Each row was made from one path, in order. Every step used is in the known rows, and no mark comes twice. Write each row's path.
In the rows, 128 means zero.
Known rows:
kuzuluz kigik muka gatofe daka: [156 194 177 162 146  83  82 176 138  53 105 120 123  99 136 107 152 154
 138 113  80 157 152 150]
gatofe muka kigik kuzuluz: [ 85 118 126 128 150 140 109 146  95  99  74 152 142 104  99 102 128 160
 121 113  64 105 162 159]
daka nobat kuzuluz kigik muka gatofe: [ 92 209 148 167 154 186  87 162 145  91 105 102 137 150 153 149 141 174
 151 118 110 143 153 131]
daka kogami kuzuluz nobat: [ 92 133 144 192 179 179  87 130 134 147  88 127 142 134 122 155 149  99
 152 139 133 122 169 153]
kuzuluz nobat: [111 141 133 161 125 167 120 159 126 121 121 108 124 121 141 178 162 139
 150 146 162 135 109 128]
gatofe daka nobat muka kigik kuzuluz ritem: [119 124 151 201 149 204  80 177 113  95  85 110 134 135 121 144 144 180
 139 138  76 179 149 165]
kogami kuzuluz nobat daka gatofe muka kigik: [ 88 131 160 167 152 227  98 164 139 113  75 107 128  99 145 159 159 124
 168 179 127 124 145 156]
kuzuluz ritem: [144 141 126 166 120 177 111 135 122 121 119 113 116 119 160 141 155 127
 144 158 107 140 133 113]
kuzuluz kigik muka nobat: [146 177 160 163 154  95  96 180 110  99 108 106 136 118 135 133 165 129
 130 114 108 167 158 135]
kigik muka gatofe daka kogami: [120 205 156 166 160 129  80 159 137  72 110 151 135 125 106  92 123 151
 127 131  39 148 194 172]
zasala kogami kuzuluz: [108 143 155  80 168 134 120 123 121 161  92 138 137 144 111 138 134  93
 123 135 169 104 155 157]
kogami kuzuluz nobat daka: [111 118 157 157 140 225 120 155 136 112  82 114 131 111 134 166 148  98
 170 172 157 143 128 152]
daka gatofe muka: [ 95 147 121 142 138 127  98 149 136 155 136 107 117 133 126 114 124 149
 121 155  72 132 152 136]
muka kigik kuzuluz ritem: [108  99 130 160 145 191 106 115 121 105  72 128 125  90 161 121 163 145
 150 126 111  90 169 119]
kigik muka: [120 167 122 131 145 126 123 168 109 125 109 137 140 131  91 105 108 132
 120 127  59 130 168 148]
zasala kogami: [127 168 150  88 159  93 112 135 123 162 119 136 130 149 111 134 134 130
 106 131 163 108 136 141]
muka gatofe daka nobat kuzuluz kigik: [119 196 179 168 134 174  80 134 166  43 120 115 123 126 172 139 159 182
 154 125 128 169 135 151]
zasala kogami kuzuluz ritem: [118 152 154 105 164 166 109 127 116 157  86 128 130 140 132 145 152  93
 135 153 156 111 158 148]
daka kogami kuzuluz kigik muka nobat: [113 157 164 193 198 135  71 145 123 131  81 124 151 134 122 130 156  91
 140 119 102 148 203 157]
ritem kuzuluz nobat: [ 93 108 134 156 141 207 123 130 127 135  89 117 139 104 117 169 129 175
 150 132 146 131 117 145]
kogami kuzuluz: [104  97 134 117 140 180 139 113 127 125  95 131 138 121 127 135 128  82
 150 133 136 122 151 149]
ritem kuzuluz kigik muka gatofe daka nobat: [122 154 173 171 163 162  86 151 135  80  82 118 142 100 112 135 132 194
 142 117  90 161 155 168]
gatofe daka kogami kuzuluz kigik muka: [145 170 174 195 181 134  78 148 127 113  72 132 145 118  88 100 131 132
 135 116  66 174 176 200]

Write each row's path:
[152 206 181 188 168  75  60 172 143  67 100 124 128 107 128 103 152 155
 133 111  68 154 169 153]	kuzuluz kigik muka gatofe daka kogami
[ 98  89 132 135 150 160 117 111 125 110  77 138 133  95 140 115 146 146
 141 108 124  81 165 130]	muka kigik kuzuluz
[126 145 174 164 167 169  92 166 137 115  83  96 132 112 146 131 156  91
 156 154 111 162 181 148]	kogami kuzuluz kigik muka nobat daka gatofe
[ 85 132 161 202 165 192  71 162 140 103  79 121 138 118 110 155 119 202
 146 123  92 157 137 163]	ritem kuzuluz nobat muka gatofe daka kogami
[110 120 138 153 148 111  93 183 120 109 100 121 131 128 133 124 120 169
 122 101  84 107 131 116]	nobat muka kigik
[ 91 145 149 182 171 163  74 173 109 103  60 143 142 105  96 117 141 170
 131 140  64 119 162 165]	gatofe muka kigik kuzuluz nobat daka kogami
[ 90 204 127 141 151 191 118 164 105 124  98 126 151 151 117 115 118 143
 131 115  72 165 184 152]	kigik muka nobat kuzuluz
[ 88 146 164 115 179 151  96 170 116 144  71 122 138 138 125 168 155 124
 135 130 171  94 145 150]	zasala kogami kuzuluz nobat muka kigik
[ 88 121 157 177 144 200  92 165 136  91  84 117 135 110 117 160 119 202
 149 125 104 160 119 159]	ritem kuzuluz nobat muka gatofe daka
[110 145 164 197 157 158  55 176 142  68  97 126 123 140 142 121 127 141
 141 134  48 164 164 148]	nobat muka gatofe daka kogami kuzuluz ritem
[ 99 164 161 210 150 148  60 200 141  79 112 113 123 138 138 163 150 168
 144 136 102 162 129 142]	kuzuluz nobat muka gatofe daka kogami
[ 77 123 129 145 148 161 105 162  95  95  71 141 141 102 106 128 145 165
 133 123  81 110 152 158]	gatofe muka kigik kuzuluz nobat
[128 133 151 150 162 133 106 147 122 124  72 120 143  94  98 118 112 175
 135 101  85 134 146 150]	ritem kuzuluz kigik muka
[114 147 172 212 177 173  69 160 128 109  67 127 143 122 108 133 143 156
 145 120  91 157 156 188]	gatofe daka kogami kuzuluz nobat muka kigik
[118 164 167 156 127 169  95 131 156  47 144 130 122 129 159 147 160 158
 142 151 132 163 143 154]	muka gatofe daka nobat
[ 91 132 158 179 155 223  90 156 141 129  73 108 132  88 123 154 134 208
 151 163 109 127 126 152]	ritem kuzuluz nobat daka gatofe muka kigik
[133 170 163 209 154 174  78 177 146 129 107 112 127 126 128 163 153 147
 148 173 138 150 121 135]	kuzuluz nobat daka kogami
[103 151 135 129 142 122 109 153  99  97  99 145 140 107 112 115 136 168
 119 119  75 107 141 152]	gatofe muka kigik
[120 166 153 146 138 154 103 179  97  99 119 134 141 138 107 130 138 139
 116 162  85 192 140 160]	gatofe muka nobat daka
[ 94 123 125 148 146 166 100 150  92  95  70 142 135 101 116 108 142 159
 131 130  53 111 165 150]	gatofe muka kigik kuzuluz ritem
[105 180 141 167 149 186 100 146 139 126 106  92 138 153 150 160 140 171
 149 115 143 149 124 126]	daka nobat kuzuluz kigik
[102 132 143 144 134 107  86 181 142  73 131 127 119 144 146 126 114 148
 125 120  79 133 136 110]	nobat muka gatofe
